Each row was made from one path, in order. Every step used is in the known rows, and no mark comes twice. Write each row's path.
Known rows
vafim, sumenal, kuber: 263,-54,182,426,107,162,154,450,129,-12,-328,-191,-196,244,227,70,4,-254,-82,-31,108,-17,82,179,-27,239,315,279,227,397,110,231,240,-12,173,-59
duref, fige, sotudom: 301,-357,155,-161,505,-40,156,317,-59,-22,-69,645,-242,308,140,246,126,-219,-82,-168,82,-166,-83,-338,51,-81,197,302,262,392,54,222,99,165,171,-21
vunuzal, tunoz, gonagak, nepid, vafim, sumenal: 195,-206,407,175,12,94,78,368,30,17,-88,-377,96,-23,42,254,295,124,-62,-540,176,-96,-39,-26,-183,157,274,176,305,168,451,211,362,46,173,-65
gonagak, tunoz, vunuzal, nepid: 263,-244,322,-31,138,87,81,363,122,-239,-186,-240,-1,401,275,280,371,160,-107,-506,83,-138,27,297,3,15,207,-105,325,345,690,235,283,146,230,-122
mopa, tunoz: 261,-166,232,132,77,-59,119,323,142,-102,-235,56,-105,309,227,213,135,113,-47,-158,60,-125,86,-172,-40,-9,183,105,228,160,377,153,83,50,171,-136
duref, fige, sotudom, sumenal, vafim: 268,-308,32,-111,493,1,169,324,-72,100,-49,703,-259,300,152,219,105,-255,-85,-128,90,-194,-93,-313,63,54,288,237,358,380,59,262,180,138,116,-26
fige, sotudom, sumenal, vafim: 253,-257,-101,60,90,118,258,383,8,72,-87,512,-191,233,347,212,81,-136,-82,-158,132,-223,-193,-283,114,212,323,242,132,368,55,304,280,102,141,-73
tunoz, vunuzal, nepid, vafim: 256,-218,383,-82,172,204,174,317,260,-330,-144,-300,-79,110,262,284,439,153,-134,-266,109,-97,-131,416,-59,39,326,185,215,307,514,260,263,28,108,-23
fige, zimile: 270,-332,249,0,91,303,184,363,-21,-258,-88,-461,-154,199,407,109,31,-90,-164,-32,141,-144,-104,175,6,-62,188,63,68,360,140,353,191,134,361,-161
vunuzal, tunoz: 276,-161,207,99,36,69,168,380,-10,-132,-196,-47,14,294,146,123,197,118,-46,-455,96,-129,-4,37,-219,60,166,101,282,165,462,234,328,106,146,-74
duref, fige, zimile: 279,-358,276,-151,496,132,118,310,-93,-130,-50,11,-239,276,197,148,73,-221,-143,-37,96,-138,-32,4,-17,-140,192,105,319,367,118,295,120,159,272,-87
fige, sotudom, sumenal: 294,-240,-91,137,64,61,220,365,-55,16,-80,445,-176,239,395,146,94,-196,-70,-128,138,-191,-188,-257,97,199,302,249,93,316,69,261,119,90,241,-18
fige, zimile, sumenal: 285,-348,90,41,175,257,192,390,-78,-206,-84,-305,-208,217,532,78,3,-101,-177,-47,167,-166,-129,97,-139,58,303,123,70,330,190,422,132,128,383,-134
sotudom, fige, zimile, sumenal: 240,92,-12,23,550,105,161,406,-9,-120,14,117,-436,265,266,-38,-40,-97,-101,-155,186,-128,-58,81,-21,11,321,125,336,238,215,347,14,76,309,-21
duref, fige, zimile, sumenal, rami: 289,-328,164,-137,563,45,130,345,-145,-103,-78,18,-289,260,264,221,52,-235,-152,-55,141,-119,-8,-39,-75,-41,277,78,467,349,142,294,32,165,277,-52
niser, sumenal, kuber: 308,-142,102,217,234,52,171,480,122,-107,-447,-53,-425,265,329,365,63,1,-110,-461,73,-128,57,117,10,321,391,180,7,395,200,317,216,11,171,0
zimile, fige, duref: 206,-281,181,0,384,203,205,355,-87,-135,-100,717,-175,55,276,-85,245,-132,-67,-127,84,-135,-11,-133,-194,107,343,583,416,287,201,281,-86,24,176,-24
tunoz, gonagak: 176,-198,353,0,152,210,144,342,59,31,-127,-158,-8,-202,223,236,128,-27,-151,-249,168,-174,-101,5,-61,126,298,487,72,371,194,229,-46,60,191,30
mopa, tunoz, vunuzal, nepid: 299,-166,359,38,26,-90,156,304,248,-157,-236,-296,-71,288,192,260,386,191,-81,-212,70,-91,35,102,-28,-12,234,27,317,194,638,165,-16,18,195,-119
sotudom, sumenal, kuber: 246,7,-48,251,113,64,124,448,-49,32,-282,169,-231,165,368,21,79,-208,-111,-29,146,-75,37,228,-51,359,387,41,257,331,164,260,193,-8,190,11
rami, sumenal: 213,-370,229,162,116,88,127,292,69,-208,-290,273,-174,91,310,309,10,-40,-94,-286,112,-206,-110,-90,-155,215,404,166,82,515,192,238,81,36,154,113
nepid, vafim, sumenal: 181,-201,228,308,268,340,84,344,205,-233,-93,28,-114,113,347,190,-31,-35,-57,-111,73,-107,-39,34,-32,152,353,386,132,174,47,222,608,-3,8,-55
natuz, fige, zimile, nepid, kuber: 215,-287,169,-87,467,146,262,438,-17,-264,-121,-253,-155,90,450,223,326,-86,-145,-175,130,-14,-71,-55,-104,49,328,63,333,354,211,283,-72,36,284,-141
nepid, kuber: 180,103,200,61,98,120,132,453,89,-233,-192,51,-98,201,651,465,163,32,-90,-12,56,-15,-10,20,-272,44,336,210,105,317,181,253,220,7,257,-1
kuber, sumenal, vafim: 232,-74,265,175,213,415,161,346,77,-78,-331,434,-100,199,477,208,135,1,-151,-442,84,-213,0,45,-112,346,354,275,191,459,281,419,307,-5,-5,-17
vafim, sumenal, rami: 246,1,173,429,138,211,184,363,93,-101,-260,-316,-115,243,186,241,37,-220,-52,-73,130,-51,47,137,-9,212,303,246,523,274,162,155,68,25,136,0
gonagak, nepid: 185,-215,265,58,129,173,76,302,-25,-217,-143,291,-119,274,19,317,462,64,-62,-280,196,-141,-77,23,-148,16,213,21,181,327,340,277,310,92,216,-112
duref, fige, zimile, sumenal, vafim: 260,-390,161,-175,567,144,147,341,-90,-56,-51,172,-288,286,249,174,37,-190,-159,-72,109,-176,-46,-62,-101,-49,292,147,346,384,144,370,190,160,214,-105
tunoz, gonagak, nepid, zimile, fige: 108,-185,464,-18,225,236,127,319,-28,-8,-41,-284,38,-235,125,230,408,-9,-170,-306,218,-113,-79,-121,-99,119,320,316,232,431,335,224,-53,-35,330,-40
niser, sumenal: 293,-190,107,239,242,209,189,369,107,-178,-317,14,-320,318,322,340,93,41,-79,-499,45,-239,-57,58,-63,259,375,285,5,274,279,339,149,29,153,25
kuber, sumenal, rami: 291,48,275,253,199,219,110,351,-34,-174,-392,142,-103,143,520,304,160,-92,-134,-418,147,-92,87,99,-67,362,329,150,437,378,275,257,-27,-1,120,96
fige, duref: 266,-122,193,53,58,268,157,294,-88,-285,-163,683,-220,139,391,110,15,-142,-93,-151,89,-191,-44,99,-34,50,273,643,158,295,100,363,-157,90,228,-49
sotudom, sumenal: 229,-38,-41,271,126,222,137,335,-68,-35,-147,223,-126,223,360,17,108,-169,-78,-62,118,-185,-72,167,-124,299,369,138,258,216,242,279,121,11,170,37
tunoz, vunuzal: 297,-152,393,-75,213,127,144,356,133,-185,-213,-120,-138,251,276,200,202,11,-129,-195,104,-130,-47,476,-61,16,277,180,214,361,533,257,130,44,154,18
zimile, nepid, vafim, sumenal, rami: 167,-101,163,211,349,142,111,327,148,-207,-101,4,-93,92,295,97,320,48,-68,-246,223,-67,-47,37,58,165,409,322,281,212,256,130,267,-41,18,-45

Write each row's path
215,-20,433,111,-32,-3,79,412,-45,9,-201,-392,96,-37,225,438,380,143,-93,-602,196,-31,27,-23,-245,222,298,42,438,237,522,212,142,32,246,2	vunuzal, tunoz, gonagak, nepid, kuber, sumenal, rami
270,-172,387,44,147,160,167,370,286,-256,-212,-436,-125,104,258,255,390,64,-137,-208,114,-30,-68,467,-26,117,364,172,253,350,464,248,288,-10,118,-32	tunoz, vunuzal, nepid, vafim, sumenal, kuber
227,-430,94,-42,420,51,264,406,-5,-10,-61,526,-135,132,222,13,313,-101,-56,-168,108,-125,-104,-433,-94,84,287,377,303,348,170,198,139,61,168,-40	zimile, fige, sotudom
266,-63,372,24,115,37,52,407,107,-244,-263,-346,1,358,499,464,394,151,-125,-539,92,-48,103,296,-27,128,285,-184,471,374,698,220,205,91,259,-57	gonagak, tunoz, vunuzal, nepid, kuber, sumenal, rami
185,-194,163,240,96,302,201,334,272,-310,-169,-243,-69,37,219,236,410,71,-95,-197,107,-44,-102,43,-59,173,336,282,166,273,137,250,404,16,84,-108	vunuzal, nepid, vafim, sumenal, kuber
229,46,111,93,295,217,217,412,-61,-222,-227,-148,-157,162,580,41,42,-112,-216,-121,119,-64,50,-5,-118,188,344,235,150,470,261,312,28,-80,367,-87	nepid, zimile, sumenal, kuber
236,-181,339,49,17,61,149,384,-4,30,-150,-307,88,-14,126,171,195,113,-90,-511,142,-136,-34,-4,-185,119,222,252,264,211,452,216,160,82,180,-26	vunuzal, tunoz, gonagak
273,-231,345,-45,208,52,33,392,61,-180,-195,-87,-55,441,322,257,174,102,-100,-467,82,-149,82,316,25,-1,200,-89,300,351,649,220,340,145,216,-99	gonagak, tunoz, vunuzal
230,-194,277,-70,208,158,131,377,112,-220,-168,-280,-14,391,364,276,332,174,-155,-521,86,-154,33,231,-14,77,278,-85,361,411,722,300,322,100,235,-167	gonagak, tunoz, vunuzal, nepid, zimile, sumenal, vafim
263,-346,257,-155,537,80,118,297,-89,-126,-26,21,-223,262,191,65,221,-181,-143,-89,151,-130,-53,-1,22,-119,239,126,318,371,205,268,37,122,262,-88	duref, fige, zimile, nepid
200,-134,418,53,-1,92,125,356,-50,-29,-105,-429,116,-8,75,224,340,130,-109,-564,176,-103,-27,-37,-182,102,216,113,300,254,532,229,173,35,284,-82	vunuzal, tunoz, gonagak, nepid, zimile
134,-143,392,19,169,236,112,316,-40,-24,-64,-276,8,-190,214,285,324,-4,-184,-323,232,-141,-104,-79,-126,157,348,325,136,417,335,270,-61,-14,345,-36	tunoz, gonagak, nepid, zimile, sumenal
185,-80,426,71,-23,88,105,409,9,57,-170,-240,94,-10,208,393,369,186,-103,-617,167,-91,-14,-46,-266,213,310,106,323,279,520,290,298,28,186,-51	vunuzal, tunoz, gonagak, nepid, kuber, sumenal, vafim
215,118,76,-18,537,81,154,370,30,-146,39,14,-379,243,174,-109,124,-52,-94,-203,226,-101,-60,126,116,-57,285,108,338,261,262,274,-23,47,285,-43	sotudom, fige, zimile, nepid
176,-122,167,209,332,120,96,369,168,-164,-132,62,-130,97,319,8,306,32,-85,-230,209,-52,-28,62,52,178,414,343,131,277,236,172,354,-61,36,-68	zimile, nepid, vafim, sumenal, kuber
250,-191,340,77,174,85,59,375,167,-248,-182,-427,-19,337,285,370,306,129,-94,-486,102,-73,73,296,72,81,263,-117,486,291,620,174,377,117,176,-108	gonagak, tunoz, vunuzal, nepid, vafim, sumenal, rami
156,-388,207,60,151,178,190,312,157,-128,-297,388,-190,82,241,414,-11,41,-115,-324,109,-249,-117,-124,-117,233,433,159,137,584,174,297,319,48,13,31	rami, sumenal, vafim
174,-7,96,42,325,390,270,348,-12,-217,-140,-32,-99,193,526,97,43,-25,-209,-169,98,-175,-33,-67,-141,158,348,306,183,443,302,367,133,-53,254,-126	nepid, zimile, sumenal, vafim
180,168,272,139,118,263,128,458,121,-150,-289,192,-84,180,803,499,168,46,-134,-204,43,-48,27,11,-267,260,432,213,157,421,230,367,294,-54,154,16	nepid, kuber, sumenal, vafim
236,-227,354,-53,247,126,112,367,85,-243,-142,-329,29,348,311,171,425,130,-132,-489,75,-99,58,206,-13,28,233,-88,427,381,732,218,217,73,286,-134	gonagak, tunoz, vunuzal, nepid, zimile, fige
232,-221,88,132,281,303,247,390,196,-100,-325,130,-340,314,245,437,74,119,-98,-530,41,-284,-61,21,-21,279,405,278,66,356,261,394,382,49,7,-54	niser, sumenal, vafim
166,-72,261,29,411,337,255,337,-41,-238,-81,-132,-17,104,394,-90,219,-92,-163,-119,70,-83,19,-128,-120,68,275,289,336,405,319,225,4,-102,316,-81	nepid, zimile, fige
259,-181,281,-15,190,114,102,362,73,-254,-163,-332,4,393,401,224,341,133,-145,-502,86,-134,33,246,-34,64,260,-80,333,369,733,273,199,92,305,-126	gonagak, tunoz, vunuzal, nepid, zimile, sumenal
291,-150,377,155,47,-114,122,363,326,-127,-268,-443,-126,225,224,262,304,142,-81,-166,73,-8,99,126,27,68,296,30,333,196,540,146,161,-31,162,-133	mopa, tunoz, vunuzal, nepid, vafim, sumenal, kuber
179,-111,410,82,-1,-126,51,347,139,34,-162,-227,-24,20,218,442,307,160,-77,-219,142,-61,60,-245,-88,39,279,110,224,208,415,141,-12,2,280,-108	mopa, tunoz, gonagak, nepid, kuber
245,-265,343,-47,188,107,49,361,155,-280,-150,-211,-14,343,310,311,337,197,-106,-514,79,-127,26,273,31,19,234,-89,304,310,639,225,430,133,181,-125	gonagak, tunoz, vunuzal, nepid, vafim
107,-72,467,19,84,221,72,380,62,44,-139,-119,7,-200,311,530,376,68,-155,-356,206,-99,-78,-56,-170,215,403,282,148,445,290,299,122,-5,227,-5	tunoz, gonagak, nepid, kuber, sumenal, vafim
212,82,-19,-28,570,149,185,418,33,-80,8,178,-444,265,234,4,-50,-59,-111,-174,180,-149,-62,62,-1,18,336,126,366,274,203,377,132,86,239,-59	sotudom, fige, zimile, sumenal, vafim
133,-198,363,27,179,181,139,329,-70,81,3,-217,17,-232,188,205,394,-82,-162,-279,234,-121,-126,-221,-33,201,365,294,234,423,287,226,-78,-38,366,-24	tunoz, gonagak, nepid, zimile, fige, sotudom, sumenal
171,-92,442,106,15,-40,58,358,164,85,-213,-137,-20,7,287,476,309,181,-101,-316,133,-86,79,-264,-85,141,331,114,258,269,436,206,59,-25,211,-112	mopa, tunoz, gonagak, nepid, kuber, sumenal, vafim
